Every row comes from one small tree of marks. Brackets hold a mark, then the marks that hang from it, in alphabetical order. Every link used is in the known rows. Which tree was each row made from?
Known rows:
[D [A [T K]] F]: [ 1.87  2.14 -0.58  0.09 -1.85 -8.18  3.47  6.11 -1.58  1.15 -0.68  4.02
  4.26  0.47  0.14  0.60 -3.72 -0.12 -1.00 -2.90 -0.32]
[B [A D] Z]: [ 0.23 -1.13  2.08 -1.10  1.51 -2.47 -0.80 -0.66  2.41  0.69 -0.12  1.55
 -3.29  0.33  4.00  0.56  2.54 -3.43 -0.21  1.09  0.51]
[F [T [Z B]]]: [-5.60 -0.08  0.85  0.16  0.78 -0.51  1.23  1.53 -1.35  2.14  0.20  3.86
  3.94  1.55  1.49  0.40  0.33  1.61 -0.81  1.06  1.86]
[T [A [D F] G] Z]: [-0.15  1.38 -0.67  0.31 -0.20 -2.63  2.86 -0.59 -0.53  1.20 -0.48  1.11
 -1.61 -4.30  0.55 -0.39 -1.74 -1.35 -1.17 -1.42 -1.01]
[K [T [A G] Z]]: [-2.37 -0.41  0.16 -1.28  1.33 -1.81  0.24  0.34 -1.17  1.26 -0.44  2.76
 -0.18 -4.35  1.19 -1.48 -1.30 -1.82 -0.29 -1.19  0.46]
[B [A [D [F [T K Z]]] G]]: [-2.74  3.03  1.63 -2.96  0.75 -5.38  3.48 -0.38  0.86  2.40 -2.03  0.18
 -1.75 -3.96 -0.20 -0.93 -0.43  0.13  1.13 -1.64 -1.42]
[D A [F T]]: [-0.97 -0.13 -0.78  2.41 -0.62 -8.65  2.87  4.51 -2.41  2.95 -1.17  6.17
  3.01  0.93 -0.39  2.01 -1.24  0.41 -3.29 -2.57  0.17]
[F [T [A D G] [Z B]]]: [-4.58  0.72  0.72 -0.56  0.56  1.17 -0.61 -1.30 -1.27  2.09 -0.64  0.51
  0.20 -2.08  0.55 -0.76 -0.52  1.95  1.29  1.76 -0.30]
[B A]: [-0.65 -1.57  0.63 -0.20  0.58 -4.43 -1.55  3.25  0.20  0.61 -0.11  4.69
  1.23  1.39  3.05  1.63  0.73 -2.89 -1.82 -0.55  1.43]
[D [F [T [A G]]]]: [-2.25  0.32  0.14  0.35  0.33 -6.80  0.35  1.56 -2.47  2.63 -1.90  2.66
  1.97 -1.79  0.55  1.14 -1.53 -0.70 -1.37 -2.10  0.41]
[A D]: [ 0.47  0.96  0.55 -0.73 -2.09 -2.74 -0.97  1.68  0.56  2.17  1.78  4.10
  0.89 -0.03  2.39  2.96  0.15  0.28 -3.22  1.19 -0.81]
[T [A D G] F]: [ 0.24 -0.94  0.20  0.42 -2.04 -2.58 -0.26 -2.09 -0.18 -0.39 -0.54  1.99
 -2.04 -2.55  0.33  1.38 -2.63  0.86 -0.86 -0.10  0.30]
[K T]: [-0.27  0.48  0.80 -0.63 -1.16 -4.18 -0.31  3.74  0.30  2.72  0.54  5.55
  1.82 -0.30  2.08  1.22 -0.52 -0.55 -2.67 -0.19  0.35]
[F [T [A D] K [Z B G]]]: [-6.34 -0.40  2.36 -0.95  0.15  2.47  1.06  2.45 -2.33  0.90 -1.73 -0.28
  4.63 -2.94 -1.08 -1.49 -1.88  3.06  3.13  1.94 -0.12]
[D F]: [ 0.68  0.77 -0.30  1.40 -1.41 -6.47  2.33  4.32 -0.38  1.78 -0.12  4.98
  2.95  1.25  1.56  2.40 -1.25 -1.35 -3.91 -1.49  0.81]
[T F]: [-0.65 -1.82  0.25  1.19 -1.85 -4.43  1.50  0.78 -0.25 -0.34  0.24  5.37
  1.84  1.24  1.32  2.61 -1.77  0.40 -3.06 -0.87  2.38]
[D A]: [ 0.19 -1.58 -0.81  1.40 -0.61 -5.62 -0.21  4.63 -2.08  0.96  0.79  6.20
  3.30  1.73  0.77  2.44 -0.81 -0.94 -3.58 -0.83  0.47]
[Z [B [A [T K]]] G]: [-0.48  0.05  1.83 -0.82 -0.50 -2.04 -2.59  5.85 -0.42 -1.63 -2.71  0.06
  5.24  2.90  1.13 -0.31 -2.60 -0.62  3.83  1.90  1.35]
[K [T A F Z]]: [-3.14 -2.78  0.34  1.06 -0.10 -0.92  4.44 -0.69 -0.58 -0.13 -0.79  4.82
 -0.68 -4.20  0.87 -2.17 -2.98 -0.27 -0.67 -2.37  2.47]
[A [D F] G T]: [ 3.92  4.95 -0.37 -0.56 -2.88 -6.04 -0.46  0.03  0.88  2.08 -0.19  0.97
 -1.02 -0.52  1.98  2.12 -2.33 -0.22 -0.92  0.08 -2.01]
[D [F [T [A G] K [Z B]]]]: [-5.45  1.29  0.75 -0.70  1.24 -3.13  4.19  2.81 -2.30  1.74 -2.58  0.27
  3.74 -1.84 -1.42 -2.13 -2.52  1.52  1.53 -1.47  1.03]

Which tree is each row?
[-2.26 -1.66  0.08  0.26  0.18 -1.95  2.74 -2.25 -0.73 -0.40 -1.48  2.99
 -1.70 -4.55  0.10 -1.97 -3.12 -0.41  0.06 -2.10  1.70]
[K [T [A G] F Z]]
[-0.25  2.86  0.54 -0.98 -0.08 -2.50  3.76  2.75  1.95  0.34 -2.36 -0.73
 -1.36 -0.44 -0.65 -1.91 -1.57 -0.07  1.79 -0.04 -0.96]
[T K [Z [B [A [D F] G]]]]
[-2.96 -0.15  0.78 -0.62 -1.11  1.24  3.60 -0.76  0.02 -1.40 -1.39 -0.35
 -0.37 -2.46 -1.45 -1.95 -3.94  2.83  1.99  0.46  0.80]
[T [A D G] F K [Z B]]
[ 0.77  0.21  2.03  0.16 -2.80 -0.81 -0.33  1.80  1.25 -2.73 -3.06 -0.72
  0.98  1.26  0.06 -0.47 -4.26  2.19  4.77  2.14  0.80]
[Z [B [A D [T F K]]] G]
[ 1.43  2.87 -0.09  0.85 -0.20 -1.92  2.74  1.27  2.98  1.58 -2.92  0.94
 -4.72 -1.24  0.34 -2.86 -1.20 -0.87  1.61  0.12 -1.53]
[K [T [Z [B [A [D F] G]]]]]
[-0.12  1.96  1.28 -3.22 -1.02 -2.60  1.86 -3.97  1.89 -1.49 -1.02 -0.69
 -3.34 -3.44  1.21 -1.35 -2.95  0.39  3.03 -0.75  0.18]
[B [A D G [T F K Z]]]
[ 1.97  0.73  1.04  0.94 -1.63 -0.16 -4.28  2.63  0.94 -0.91 -1.82  0.09
  1.09  2.41  2.32  0.55 -1.58 -0.24  3.51  3.52 -0.41]
[Z [B [A D T]] G]
[-2.26  0.24  0.78  1.21 -0.95  0.72  4.43  4.96 -1.07 -0.50 -2.35 -0.46
  3.78 -2.48 -1.81 -1.88 -3.64  1.21  2.05  0.36 -0.30]
[T [A [D F]] K [Z B G]]
[-1.06  0.01  0.32 -1.11  1.29 -2.31 -0.32 -0.18  0.31 -0.06  0.30  2.97
  0.41 -0.46  4.28 -0.51 -0.31 -3.19  0.56 -0.90  1.67]
[B [A [T Z]]]
[ 2.15  3.61  0.83 -0.49 -2.14 -3.40  2.10  4.74  2.54  1.15 -1.80  0.71
  0.37  1.72  1.74 -1.16 -2.69  0.43  2.35  0.28 -0.70]
[Z [B [A [D F] [T K]]]]
[-3.62 -2.43  1.54  1.08 -1.45  2.84  3.53  1.44 -0.90 -2.71 -2.10 -0.14
  2.42 -2.51 -2.02 -1.75 -4.50  2.93  2.88  0.99  1.34]
[T [A D] F K [Z B G]]
[-3.84 -0.15  0.62  0.74  0.40 -6.29  5.16  4.75 -3.64  0.79 -2.40  2.67
  5.69 -2.33 -3.00 -0.03 -2.50  0.92 -0.08 -2.61 -0.06]
[D A [F [T K [Z G]]]]
[-5.69  1.48  1.72 -2.77  0.41  0.69  0.93  0.39 -1.36  2.01 -0.78 -0.54
  1.83 -3.10 -0.64 -1.61 -1.25  2.97  2.14  1.25 -0.50]
[F [T [A D G] K [Z B]]]
[ 2.48  3.87  0.41 -2.22 -2.37 -3.73 -3.77 -1.08  0.46  1.76  1.10  1.15
 -0.35 -0.37  2.79  2.68 -1.03  0.02 -0.56  1.69 -1.60]
[A D G T]
[-0.76 -3.58  2.27  0.06  2.72 -3.42 -2.05  1.70 -0.05 -1.62 -2.24  0.83
  1.13  1.53  2.53  0.95  1.49 -4.70  1.04  0.99  2.22]
[B A [Z G]]
[-2.86  2.55  0.42  1.43 -1.02 -1.40  4.29  1.16  0.38  3.19 -0.73  2.78
  0.80  0.06  0.64  0.03 -0.72  2.52 -0.68  0.69 -0.32]
[A [D [F [T [Z B]]]]]
[-7.43 -2.03  2.33 -1.92  1.60 -1.41  1.07  2.48 -4.00  0.41 -1.28  1.39
  6.50 -4.41 -0.56 -0.49 -1.56  0.51  1.42 -0.89  1.50]
[F [T A K [Z G]]]
[ 1.17  0.93  0.47 -0.27 -0.50 -1.92 -3.31  1.93  1.80  0.55 -1.16  1.13
 -1.86  2.51  1.53  0.94  0.28 -0.57  0.63  2.70 -0.69]
[Z [B [A D G]]]
[-1.59  0.23  1.24 -1.27 -0.58 -0.35  3.03 -0.90  2.20 -1.75 -2.11 -0.14
 -2.55 -0.54 -0.87 -1.78 -2.40  1.78  2.40  0.67  0.67]
[T F K [Z [B [A D G]]]]
[ 1.14  1.22 -1.67  2.14 -0.54 -5.74  4.25  2.29 -1.56  0.64 -0.18  4.37
  1.90 -0.43  1.13 -0.19 -2.76 -1.53 -1.47 -2.81  0.24]
[D [A [T Z]] F]
[-2.18  1.19  3.18 -2.47  1.32 -5.91  3.65  0.73  1.96  2.79 -2.11  0.45
 -1.83 -1.43  1.73 -0.76  1.26 -1.04  1.14 -1.02 -0.10]
[B [A [D [F [T K]]]] Z]
[ 2.30  1.25 -1.05 -0.09 -0.97 -6.60 -2.93  1.82 -2.15  0.45  0.25  3.11
  2.21  1.21  1.12  2.18 -2.10 -1.07 -1.07 -0.44 -0.43]
[D [A G T]]
